Each row comes from the steps of one path. Every step used is in the known rows, and no mark comes twice. Write the path behind each row, first mark first.
Known rows:
vudoma -> dokudi: [ 34.8 -30.8  -7.4  -2.5  -2.6   9.9  19.3  15.4  -4.5  30.6  16.1 -12.4
  -0.3   7.3 -21.2 -19.7 -13.0  -7.8 -32.7  11.4  36.5   7.8  -3.3  23.5]
ropop -> puzudom -> zopus -> putis -> dokudi: [ 31.9 -48.8 -13.0   7.4 -16.0   9.8  23.4  18.2 -13.0  17.4   9.5 -14.2
  23.6   7.5 -25.4 -14.8 -51.4  16.0 -20.3  25.5  21.1 -29.4  22.7  27.6]
ropop -> puzudom -> zopus -> putis: [ 20.1 -39.4 -11.5   7.9 -31.0  10.4   5.1  18.1  -9.6  19.5   9.8 -13.4
  26.3   9.1 -20.6 -18.6 -33.6   3.5 -12.7  43.3  25.5 -19.7  18.5  23.0]
putis -> devi: [ 49.5 -23.7  -4.4  -5.9 -10.0   4.3  14.5   7.8  -4.6  10.0  16.1  -7.1
  16.8  31.7 -15.5 -10.0  -3.6   0.7 -39.4   7.7  24.4   9.1  -4.3  50.6]
putis -> dokudi -> vudoma -> zopus -> puzudom: [ 45.5 -56.5 -18.8   5.7  -4.1   0.5  61.1  15.7 -22.9  24.6  -3.8 -17.7
  24.2  24.8 -18.5 -24.1 -42.8  23.9 -40.6 -30.0  37.0 -16.0  -1.2  10.4]
dokudi -> vudoma: [ 48.8 -34.3 -20.1   1.7 -22.6  -2.9  37.0  12.1  -6.0  27.2   8.7 -11.9
  22.0  16.3  -8.7 -22.0 -13.3  -3.9 -36.8  -0.1  37.3  -5.8  -0.1  40.3]
vudoma -> ropop: [ 36.3 -15.5 -17.3  -4.6  -6.3   9.5   3.6  10.6  -3.6  27.7   7.5 -19.1
  28.3   7.9  -4.7 -22.1 -20.8 -12.3 -32.4  -1.3  19.7   6.8   4.5  33.5]
putis -> dokudi -> vudoma -> zopus: [ 49.2 -52.1 -23.2  -0.9   4.5  -4.4  56.3  11.7 -23.2  26.3   2.8 -22.6
  23.1  20.1 -15.3 -14.6 -22.9  14.7 -39.8  -9.3  47.1 -19.3   0.2  24.5]
zopus -> puzudom -> ropop -> putis: [ 40.4 -48.0   1.2  -3.9 -37.3  15.4  -4.9  22.1  -5.0  23.2  -5.1 -14.1
  24.5  -5.6 -23.0 -32.5 -63.8  -9.3 -42.3 -26.9   1.2  24.0   8.8  16.4]
zopus -> putis -> ropop -> puzudom: [  3.2 -48.2 -13.7  -9.7 -15.3  16.1  10.2  16.1 -11.2  17.5  12.5   5.5
  33.2  15.2 -28.2 -18.7 -34.5   0.7 -26.2  32.2  42.5   6.4   2.2  33.1]
dokudi -> vudoma -> ropop -> puzudom -> zopus -> putis: [ 30.1 -45.7 -26.6  21.9 -21.4  -3.7   1.6  19.3 -14.7  28.9   8.8 -14.7
  43.5   7.6  -1.7 -27.6 -62.0  10.5 -12.5  22.8  36.4 -31.5  17.4  -2.9]
puzudom -> ropop -> putis -> dokudi -> vudoma -> zopus: [ 46.1 -73.5 -18.3  -4.7  -4.4  -4.7  25.5  21.3 -24.2  29.3  -4.1 -21.5
  33.8  -2.3 -15.8 -18.6 -68.2  10.5 -47.6 -27.2  30.6  -0.3   9.4  10.4]
zopus -> putis: [ 28.5 -39.5 -13.4  -7.1 -16.2  11.5   3.3  14.0 -14.7  21.9  12.7 -10.6
  15.1  18.0 -21.8 -12.7  -7.6 -14.5 -27.5  24.7  33.8  -5.0  10.3  34.4]
dokudi -> vudoma -> zopus -> putis -> ropop: [ 10.1 -73.2 -24.9 -16.0  -7.2  -2.4  29.7  12.3 -26.3  28.5   6.3  -9.7
  36.5  26.4 -21.2 -15.4 -13.8   5.6 -35.2  27.8  75.8 -11.5  -5.5  24.6]
dokudi -> vudoma -> zopus: [ 34.8 -43.8 -20.4   0.4 -13.7  -1.7  34.7  11.2 -22.5  29.8   3.5 -19.9
  29.7  19.5 -11.0 -18.3  -8.3   4.9 -32.1   6.6  49.1  -7.2  -5.3  19.3]
zopus -> puzudom -> ropop -> putis -> dokudi: [ 49.1 -56.7  -2.8  -4.6 -21.8  13.6  13.3  22.4  -5.6  21.0  -5.7 -13.9
  22.3  -5.3 -27.2 -27.4 -81.5   2.5 -48.5 -45.4   0.2  12.2  13.2  24.9]
puzudom -> zopus: [ 47.3 -26.5  -9.0  -4.9 -34.1   3.6  24.6   8.4   5.5  24.8   8.2 -25.6
  16.7   8.2 -16.4 -18.6  -3.1  -6.6 -27.0  22.7  24.2 -11.9   8.1  54.1]
vudoma -> zopus: [ 28.7 -30.4 -12.7  -9.8 -10.8   9.2  21.3   9.7 -18.8  23.9   3.6 -22.2
  23.1  18.3 -18.6 -15.1  -3.9  -2.8 -31.2   9.9  31.9   5.2  -2.4  28.6]
vudoma -> ropop -> puzudom: [ 26.2 -11.3 -16.0   8.1 -11.4  15.1   0.7  14.9  -8.2  22.4   8.3  -9.2
  37.7   5.4  -6.9 -27.9 -42.9  -3.3 -23.8  -2.5  11.8  13.1   5.4  14.5]
putis -> ropop -> puzudom -> zopus -> vudoma: [ 18.8 -33.4 -12.4  -3.3 -29.3  10.5  23.8   5.9  12.4  14.1   0.1  -7.7
  24.1  13.3 -23.9 -27.8 -34.0   1.1 -30.2  60.9  43.5  11.7  10.8  29.1]
ropop -> putis -> zopus -> vudoma -> dokudi: [ 35.4 -43.8  -7.2  -0.9  -8.1   8.3  -2.5  16.2  -0.2  30.1  -4.3 -14.8
 -17.4   7.6  -8.4 -14.7 -15.5 -17.9 -29.4  22.5  53.6  23.2   2.7   5.2]
vudoma -> dokudi -> putis -> zopus -> puzudom -> ropop: [ 30.4 -53.8   4.1  -1.9 -31.3   8.6  23.2  23.6  -1.5  30.3   2.3 -14.6
   0.8   2.1 -23.6 -13.6 -43.7  -4.8 -27.8 -61.1  24.6  21.0  -2.3 -12.9]
vudoma -> ropop -> putis -> devi: [ 42.7 -32.4 -10.4   2.3  -1.8   3.6 -22.4  14.1 -17.3  17.1   5.0  -9.5
  34.8  17.0   1.2 -16.6 -36.6  -2.6 -43.3  -3.7  11.1  12.5   1.0  36.8]
zopus -> vudoma -> dokudi: [ 31.5 -24.1 -11.9   2.2   4.3  11.1   7.8   9.9  -0.6  27.1   8.8  -9.6
 -10.8  14.0 -21.5 -21.3 -17.9 -16.2 -35.9  40.9  52.1  18.2   6.7   2.7]
zopus -> vudoma -> ropop -> putis: [ 33.9 -24.1 -19.9   3.1  -5.9  11.8 -29.2  12.9 -12.2  24.6  -8.0 -15.1
  24.2   5.7  -0.9 -27.9 -38.0 -25.7 -39.2  25.5  23.3  19.3  15.5  12.6]
dokudi -> vudoma -> ropop -> putis: [ 43.4 -43.6 -25.1   9.6 -11.4  -4.0  -0.3  18.9 -17.8  32.5  -0.5 -14.4
  40.1  -0.1   7.7 -28.2 -46.1  -9.9 -39.9 -13.1  26.5  -4.5   6.1  20.3]
puzudom -> zopus -> putis: [ 35.0 -42.7 -11.7  -5.4 -30.4   4.6   4.3  13.3  -6.5  25.0   9.9 -22.0
  16.5  12.7 -20.8 -14.1  -9.3  -8.2 -22.2  39.1  32.4 -20.7  16.4  42.7]
putis -> ropop -> puzudom -> zopus -> vudoma -> dokudi: [ 10.1 -43.5 -11.5   3.7  -8.1   9.4  19.0  10.5   9.5  23.0   7.7  -5.2
  10.4   6.0 -27.1 -27.8 -42.6   6.0 -31.0  65.4  59.1   8.0   5.8  11.0]

Write each row's path:
[ 32.7 -19.6 -11.8  13.5 -30.8   9.3  10.5   8.8   4.2  16.0   0.2 -13.4
  15.5  12.7 -16.7 -26.4 -32.8  -5.8 -21.1  53.9  24.3   2.8  20.3  14.1]
ropop -> puzudom -> zopus -> vudoma
[ 43.7 -40.9  -4.6  -3.3 -12.3   3.8  -3.9  13.4 -15.3  11.0   8.1  -5.8
  21.8  20.5 -10.7 -12.4 -21.7  -1.6 -44.8   5.5  14.0  11.5  -1.4  53.1]
ropop -> putis -> devi
[ 52.0 -32.4   1.2 -13.3 -43.1  11.4  27.1  14.6  18.6  26.0  -2.7 -20.4
   4.3   9.9 -21.5 -18.7 -36.0  -7.0 -27.2 -46.2  27.8  28.2  -1.2  24.0]
putis -> zopus -> puzudom -> ropop
[ -7.2 -45.4  -9.8   6.2  -4.6  15.1  13.0  16.5 -15.3  19.7   7.5   8.4
  18.7   9.6 -24.9 -22.1 -36.0  -8.3 -37.6  27.7  39.2  21.2   4.5  -9.8]
zopus -> vudoma -> dokudi -> putis -> ropop -> puzudom
[ 43.8 -39.5 -18.2   0.0   7.3   7.8   4.9  18.8 -17.6  25.8   0.0 -18.0
  31.7  -0.4  -4.5 -19.4 -51.0  -5.1 -46.8 -16.8   5.5  -3.0  11.8  36.8]
vudoma -> ropop -> putis -> dokudi
[ 57.6 -35.8 -27.7   6.3   9.9  -6.0  41.5  14.5  -8.3  29.6   7.3 -17.3
  32.8  10.4  -1.5 -21.1 -42.9   7.8 -43.0 -28.7  34.6 -15.2   5.3  28.6]
putis -> dokudi -> vudoma -> ropop
[  3.0 -52.8  -7.4 -12.9  -6.2   5.9  28.3  16.1 -16.4  28.9  14.3  -3.1
  21.1   6.4 -24.0 -13.9 -11.9  -7.9 -44.4  -3.5  38.6   7.4  -6.6  26.9]
vudoma -> dokudi -> putis -> ropop
[ 19.2 -16.7 -17.0  13.1 -23.1  12.4   0.8  12.9 -13.3  19.1  -7.3 -10.4
  23.8  16.8   4.1 -15.2 -28.9 -17.5 -16.5 -10.4  21.8  21.4  12.7 -12.0]
dokudi -> putis -> zopus -> vudoma -> ropop -> puzudom
[ 20.4 -55.3 -13.4 -19.7 -26.1   3.4  16.6  11.4   0.0  25.0   9.5 -15.2
  25.5  14.6 -26.6 -14.4  -9.5  -3.1 -29.7  46.2  48.8 -13.9   6.4  57.1]
puzudom -> zopus -> putis -> ropop
[ 26.1 -35.2 -13.6  12.3  -8.0   4.7 -17.8  15.2 -13.9  12.2  15.6  -8.7
  38.8  22.1  -7.5 -15.8 -51.3  16.3 -17.5  30.5  24.5 -14.3  11.2  15.6]
vudoma -> ropop -> puzudom -> zopus -> putis -> devi
[ 15.8 -44.1 -10.5 -16.6 -25.2   6.4  30.2  12.1 -14.6  20.8   6.9  -5.0
  34.6  15.5 -21.5 -12.9  -0.4 -16.1 -45.8  -6.2  22.3   7.4  -1.0  49.6]
dokudi -> putis -> ropop
[ 48.4 -33.9  -1.8  -6.4 -35.8  15.3  14.8  15.2   6.1  22.2   2.2 -13.4
  18.9   6.5 -28.1 -30.0 -47.8  -6.9 -37.6 -30.7  15.0  25.0   4.1  23.7]
zopus -> puzudom -> ropop
[ 46.9 -36.9 -21.2   7.2  -2.4   4.2  -2.0  12.6  -5.8  24.3 -10.0 -26.6
  24.0   1.3  -3.5 -23.5 -58.2  -6.9 -41.6  25.5  25.7  -8.8  26.7  24.8]
puzudom -> zopus -> vudoma -> ropop -> putis -> dokudi
[ 24.8 -54.3 -19.2 -12.8   7.3   8.5  23.3  16.4 -30.5  21.8   4.7 -21.1
  17.8  22.8 -26.6  -4.4 -18.1   4.8 -31.4  12.1  44.4 -15.8  10.6  22.2]
vudoma -> zopus -> putis -> dokudi
[ 30.1 -24.9  -5.9   9.3 -34.6   9.8  20.0  13.4   1.4  19.2   8.0 -18.3
  26.0   3.0 -17.6 -23.5 -31.4   4.8 -19.4  27.3  11.9  -9.2  10.3  32.2]
ropop -> puzudom -> zopus
[ 33.1 -31.2  -6.5  -8.9 -38.0   4.7  30.3  14.0  -8.3  22.8   2.1 -17.5
  10.4  17.2  -6.5  -1.6  13.4 -17.2 -25.0 -30.0  19.6   3.9   0.1  35.8]
dokudi -> putis -> zopus
[ 27.9 -17.6 -14.0  12.6 -22.5   9.0   4.1  13.9  -1.6  23.9   5.3 -21.6
  39.7  -0.4  -4.8 -29.0 -47.6   5.9 -17.8  17.3   8.7  -5.6  11.7  17.2]
vudoma -> ropop -> puzudom -> zopus
[ 51.2 -44.4 -21.8   2.1 -15.1  -7.1  12.5  17.7  -6.4  35.3  -4.9 -21.8
  27.1   5.6  14.8 -18.7 -34.0  -7.2 -28.3 -26.5  39.8   0.4  -0.9  21.6]
dokudi -> vudoma -> ropop -> putis -> zopus
[ 55.2 -57.7 -19.8   4.5  -8.4  -3.5  35.4  19.8 -19.5  24.4   0.7 -11.6
  25.6   3.8  -6.8 -19.0 -44.0   3.8 -48.7 -16.8  32.3 -16.4   8.9  39.7]
ropop -> putis -> dokudi -> vudoma
[ 42.7 -42.4  -1.6  -6.8 -39.6  11.2  17.8  18.8  -2.8  24.4  -9.8 -17.0
   8.3  11.6  -9.2 -18.5 -26.7  -6.1 -27.7 -28.6  18.2  12.5  -3.4  32.3]
ropop -> putis -> zopus -> puzudom
[ 36.6 -65.0  -4.1  -7.6 -12.1  14.6  15.4  22.3 -20.9  23.7 -10.9 -22.5
  28.7  -0.4 -29.4 -24.2 -78.5   9.4 -46.7 -40.7  11.0  12.1   7.7   4.5]
vudoma -> zopus -> puzudom -> ropop -> putis -> dokudi
[ 36.8 -32.6  -3.8   0.6 -20.6   2.4  15.7  11.6 -21.5   8.6  13.8  -5.2
  25.5  30.4 -12.2  -4.1   1.6  -5.8 -41.1 -11.4   9.0   0.0   1.3  41.4]
dokudi -> putis -> devi
[ 41.7 -28.2 -15.8   6.7   2.9   5.8 -31.7   9.6 -14.7  12.4  -1.3  -6.8
  23.3  24.2   0.3 -20.8 -40.9 -12.1 -45.9  25.7  25.1  23.7  10.7  19.6]
zopus -> vudoma -> ropop -> putis -> devi
[ 10.8 -37.2  -7.3  24.0 -20.9   9.6   2.9  16.6 -15.5  21.7   5.6  -9.1
  11.0   4.3 -18.2 -22.4 -37.0  -4.1 -23.8  38.8  26.4  -3.9  18.0 -27.0]
ropop -> puzudom -> zopus -> vudoma -> dokudi -> putis
[ 46.0 -17.1 -12.1  -8.0 -25.4   7.5  24.1   5.7  12.3  20.8  -3.8 -18.2
  -7.3  26.4 -12.0 -10.3   5.5 -20.6 -24.7  19.4  52.0  23.6   4.8  33.9]
putis -> zopus -> vudoma
[ 38.8  -9.5 -21.6   1.6  -4.2  11.6  -6.3   5.7  -0.9  24.5  -0.7 -17.0
  17.9  16.8  -6.7 -26.4 -20.3 -23.3 -35.3  23.3  37.1  20.4  12.2  16.3]
zopus -> vudoma -> ropop
[ 12.3 -32.9 -10.2 -10.5 -19.1  15.8  28.8  12.5  -0.1  17.1   8.6   1.5
  34.7  11.9 -24.1 -22.6 -30.2   2.2 -34.8  16.7  32.2  16.5  -4.0  45.0]
putis -> ropop -> puzudom
[ 46.5 -29.0  -3.3  -7.9 -34.4  10.9  38.2  12.3   8.3  23.1  -2.5 -18.2
   1.0  22.4 -15.1 -18.3  -8.2  -5.3 -22.6 -26.8  31.1  12.7  -7.3  37.2]
putis -> zopus -> puzudom
[ 49.0 -50.0  -7.8  -9.5 -15.2   7.8  10.8  19.9  -4.6  22.4   1.3 -17.1
  24.0 -11.1 -22.0 -18.1 -62.7  -5.3 -48.9 -24.5   9.9  11.5  15.6  36.5]
puzudom -> ropop -> putis -> dokudi
[ 47.6 -52.9   5.0  -1.0 -26.8   9.1 -10.0  18.4  -6.0  11.5   1.5  -5.4
  23.9  12.3 -21.8 -24.8 -67.4   2.9 -47.3 -31.5   2.7  25.3   3.0  20.3]
zopus -> puzudom -> ropop -> putis -> devi
[ 50.1 -65.0 -14.6  -1.5 -11.0   0.5  51.7  17.7 -14.1  27.4  -3.5 -19.8
  29.5  12.1 -27.0 -26.4 -70.4  21.3 -43.1 -45.4  36.2   0.4   2.9  -1.0]
putis -> dokudi -> vudoma -> zopus -> puzudom -> ropop
[ 46.2  -9.5 -18.6  -5.4 -10.7   7.5  10.9   6.0  10.3  25.6  -4.5 -22.5
   3.9  21.7   1.2 -15.0 -11.6 -19.8 -23.3   7.2  47.7  24.7   6.1  19.7]
putis -> zopus -> vudoma -> ropop
[  5.3 -47.3 -11.6  -7.2  -3.7   6.7  18.1  12.5 -13.5  24.8   6.9   0.3
  10.2  13.8 -24.2 -16.9  -9.9 -19.1 -46.5  29.0  53.7  18.6   2.1   7.2]
zopus -> vudoma -> dokudi -> putis -> ropop
[ 50.6 -42.9  -1.6 -17.2 -38.7   5.8   1.1  18.1   8.1  28.6  -3.8 -20.3
   9.1  -4.7 -12.1 -13.4 -34.1 -16.0 -29.9 -26.7  23.8  28.7   2.5  35.7]
puzudom -> ropop -> putis -> zopus
[ 26.2  -9.1 -20.9  13.7  -5.0  17.6  -8.9   9.2  -7.0  18.6   1.2  -7.3
  27.2  11.8  -6.5 -31.3 -47.7 -11.4 -27.0  30.6  26.2  22.4  16.8  -3.0]
zopus -> vudoma -> ropop -> puzudom
[ 30.7 -40.0 -20.2   9.6  -1.9   8.9   8.4  20.1 -13.7  21.8   8.3 -17.7
  37.4   4.8 -13.3 -19.2 -67.4  13.9 -19.3  15.3  16.0 -27.4  23.1  13.7]
vudoma -> ropop -> puzudom -> zopus -> putis -> dokudi
[ 19.3 -39.2  -6.8   2.8  -8.5   9.0  13.1  18.5 -22.2  28.3  14.4  -8.3
   8.5   5.6 -17.9 -13.1  -7.3 -13.7 -34.7  -9.4  19.9  -2.1   0.9  10.6]
vudoma -> dokudi -> putis
[ 47.7 -57.5 -26.0   1.8  -2.0  -3.1  41.4  17.9 -18.9  24.2  11.0  -8.2
  17.3  20.6 -17.7 -12.8 -31.4   4.7 -37.4   0.5  52.1 -26.4  13.0  36.4]
zopus -> putis -> dokudi -> vudoma
[ 15.4 -45.9 -16.9  -9.5  -9.5  10.4   2.1  13.0 -30.0  24.8   5.9 -21.3
  21.6  23.8 -21.2 -10.1  -4.8  -6.0 -24.6  28.1  41.8  -5.8   3.8  20.2]
vudoma -> zopus -> putis
[ 19.6 -37.4  -7.6  -7.2 -29.7   8.1  31.4  10.3   7.9  18.9   8.0  -8.2
  33.0   5.9 -23.0 -24.2 -34.3   8.5 -27.2  31.7  29.6  -1.6   1.2  47.9]
putis -> ropop -> puzudom -> zopus
[  4.5 -41.6 -11.1   4.9 -37.0   9.5  19.8  10.4  -7.6  12.7  -1.5  -3.9
  35.3  11.8 -18.6 -20.8 -27.6  -6.6 -33.2  40.0  26.3   4.8  16.5  17.5]
dokudi -> putis -> ropop -> puzudom -> zopus -> vudoma
[  2.1 -70.0 -25.1  -2.5  -6.3   3.3  28.2  17.3 -29.6  23.7   5.9   0.8
  44.8  22.4 -20.3 -20.1 -38.4  17.4 -26.6  31.0  64.7  -9.0  -2.6   3.5]
dokudi -> vudoma -> zopus -> putis -> ropop -> puzudom
[ 27.0 -37.0  -8.8  -5.4 -17.9  13.3  27.1  12.6 -19.7  22.2  -2.3 -19.9
  22.1  23.9 -22.5 -24.5 -18.7   1.9 -30.2  -6.1  22.8   7.6  -3.9  13.5]
vudoma -> zopus -> puzudom
[ 34.1 -40.7   2.7  -8.4 -50.6  11.4  23.5  19.0  -0.8  22.9  -5.2 -16.0
  16.2   8.0 -19.1 -12.3 -32.1 -12.1 -27.7 -65.1   7.6  21.7   2.8  13.3]
dokudi -> putis -> zopus -> puzudom -> ropop
[  9.1 -53.8 -11.2  -4.4 -16.0   0.0  21.2  10.3  -5.3  26.6   5.5 -10.5
  10.2   9.6 -23.4 -17.3 -15.3 -11.9 -41.2  43.5  54.1   0.4   7.8  12.4]
puzudom -> zopus -> vudoma -> dokudi -> putis -> ropop
[ 47.9 -46.0   0.7  -9.3 -21.2   4.2 -15.5  14.2  -7.8  13.1   7.4  -6.6
  26.3   6.7 -16.6 -14.7 -46.4  -3.0 -47.0  -7.7  10.7  28.3   4.5  36.8]
puzudom -> ropop -> putis -> devi
[  4.3 -40.1  -9.0  -4.8 -27.0  13.5  27.2  15.8 -18.9  15.3   7.3   3.5
  42.7   9.4 -19.8 -17.3 -23.5  -4.2 -35.2  -4.5  11.5   8.9   0.9  31.0]
dokudi -> putis -> ropop -> puzudom
